In the rows, zero is written as 128.
Known rows, with every step that occurs:
mavisa > donib: [165  83 117  99 123 155 118 133 131 118 118 135 153 149 139 127 120 133
  93 116 208  99]
nuzuga > bapir > mavisa: [132 147 128  63 135 122 133 164 133 120 131 105 114 122 142 118 127 111
 118 137  98 105]
donib > bapir > mavisa: [122 154 124 149 117 126  90 132 123  86 133 101 113 155 136 120 127 123
 150 145  97 154]
nuzuga > mavisa > faduv > bapir > dizov: [119 128 126  77 119 104 146 132 158 137 131 146 130  75 116 110 121 125
 105 145  93 157]
donib > bapir: [124 119 135 154 131 138 101 142 142  73 155 102 125 156 146 140 110 151
 124 156  79 161]
dizov > bapir: [143 116 136 139 145 114 155 169 127 174 118 128 132 128 151 127 129 148
 121 142  40 151]
bapir > mavisa > faduv: [160 169 104  57 106 112  96 113 121 156 120 136 120 114 140  67 128  80
 128 129 147 105]
dizov > bapir > mavisa > faduv: [151 159 127 132 126 111 133 133 122 205  94 134 111 103 133  89 122  92
 154 136  81 163]
mavisa > donib > bapir > dizov > faduv: [130 108 130 198 131 166 116 101 144 111 130 127 135 145 114 149 100 132
 131 143 196 141]
bapir > mavisa > donib > faduv: [156 137 106 117 103 131  89 107 101 113 112 128 130 129 110 116 139 104
 140  99 214 126]
bapir > faduv: [116 141 114  66 103 107 140 115 106 125 152  96 123 122 167 145 150 143
  88 139 121  87]
dizov > mavisa > donib > bapir: [127 112 158 165 121 151 116 134 118 139 142 116 147 157 106 136 131 144
 159 116 201 160]
mavisa > donib > dizov: [153 111 112 106 124 157 133 137 140  94  81 125 146 152 119 129 121 122
  89 104 218 139]
nuzuga > dizov > faduv > bapir > mavisa: [111 134 120 165 145  89 181 122 140 160 143 177 121 141 134 136 143 154
 146 150 124 103]
donib > faduv > bapir > dizov > mavisa: [ 98 136 130 154 141 122 103 119 105 101 160 112 138 107  99 149 143 122
 154 106  47 132]
mavisa > donib > bapir: [144  85 133 170 123 173 100 118 142  81 122 113 135 156 126 147  98 131
 122 132 197 157]
nuzuga > donib > dizov > faduv > bapir > mavisa: [118 159 138 101 126 104 169 106 130 130  81 153  87 122 137 122 135 131
 126 115 173 117]
faduv > bapir > dizov: [104 120 107 107 150 133 121 142 123 111 124 123 141 131 139 127 141 107
 114 125   4  55]
dizov > faduv: [158 133 130 104 148  88 154 113 123 158 175 146 147 143 159 111 123 146
 128 154 115 123]
faduv > bapir > mavisa > donib > dizov: [124 133 106 119 132 137 112 110 109  97  64 111 127 143 115 110 139  56
 155  95 108 117]
mavisa > donib > bapir > faduv: [122 100 133 171 106 167 109  89 129  88 123  93 120 140 128 166 107 126
 122 135 212 153]
nuzuga > donib > bapir > dizov: [102 124 147 135 112 151 128 145 154 101 126 142  88 123 146 154 121 191
  85 145 161  84]
donib > dizov > mavisa: [120 169 132  88 129 111 153 170 124 126 115 118 148 153 118 116 156 147
 119 106 130 153]

Rows:
[117 109 130 175 139 113 195 191 160 174 122 171 124 134 141 156 138 205
  99 155 103 125]  nuzuga > dizov > bapir
[130  89 117 166 132 164  97  98 121  83 120 119 141 114  99 156 115 103
 128  99 159 126]  mavisa > donib > faduv > bapir > dizov
[ 98 157 143 175 125 150 100 133 144 128 158 115 125 128 111 127 116 137
 142 150 109 149]  donib > bapir > dizov > mavisa > faduv
[140 115 149 138 117 136 116 126 104 143 155 126 156 133  97 136 141 147
 150  94 220 153]  dizov > mavisa > donib > faduv
[120 109 156 126 112 143 128 136 151  92 130 137  88 132 156 150 113 187
  97 144 169 116]  nuzuga > donib > bapir
[119 123 125 214 122 123 169 152 144 168 101 166 112 118 104 160 139 173
 134 130 180 154]  nuzuga > dizov > bapir > mavisa > donib > faduv
[128 128 112  98 140 144 103 105 144 137 127 134 127  95 132  96 102  68
 117 134  62  93]  mavisa > faduv > bapir > dizov
[106 148 132 189 141 131 121 120 144 110 165 121 125 143 131 143 112 150
 136 169  84 143]  donib > bapir > dizov > faduv
[146 113 123  88 140 137 103  97 140 130 131 127 126 104 143  91  94  66
 128 134  71 125]  mavisa > faduv > bapir
[115 139 127 138 120 144 119 142 115 151 147 135 155 122  94 137 153 153
 120 103 183  93]  bapir > dizov > mavisa > donib > faduv
[108 158 122  89 126 120 135 175 117 170 156 139 156 137 124 117 168 165
 106 123 102  54]  bapir > dizov > mavisa
[124 137 107  93 136 111 107 125 100 115 109 116 128 141 141 101 149  76
 154 115  31  87]  faduv > bapir > mavisa
[142 125 130  84 130 147 129 147 135 121 109 109 118 123 127 125 118  99
 121 124 171 112]  nuzuga > bapir > mavisa > donib
[129 106 151 156 128 140 112 113  99 135 144 120 152 130  91 140 138 121
 171  89 179 156]  dizov > mavisa > donib > faduv > bapir
[136 148 123 123 153  84 139  84 102 156 141 135 131 138 143 102 133  84
 180 137  62 120]  dizov > faduv > bapir > mavisa
[119 123 142 109 112 119 115 106 115  96 119 141  87  97 131 143 134 140
 129 103 151 107]  nuzuga > donib > faduv > bapir > mavisa
[115 135 135 139 123 107 168 133 111 180 119 102 114 109 156 152 139 140
 122 145  60 145]  dizov > bapir > faduv
[124 138 116 136 132 109  88 102  97  79 140 108 123 112 115 132 137  91
 165 105  56 146]  donib > faduv > bapir > mavisa
[105 124 141 146 131 120 165 147 153 176 148 171 130 123 115 128 137 160
 133 133 155 117]  nuzuga > dizov > mavisa > faduv > bapir
[147 110 124 155 133 156 154 142 141 128  58 126 138 140 113 139 116 118
 110 109 182 176]  mavisa > donib > dizov > bapir
[150 126 131  50 106  94 148 142 160 141 149 151 134  86 130 103 117 152
  89 150 150 180]  nuzuga > mavisa > faduv
[138 119 133 131 164  94 148  92 117 144 159 134 140 138 152 118 120 105
 159 145  50 128]  dizov > faduv > bapir
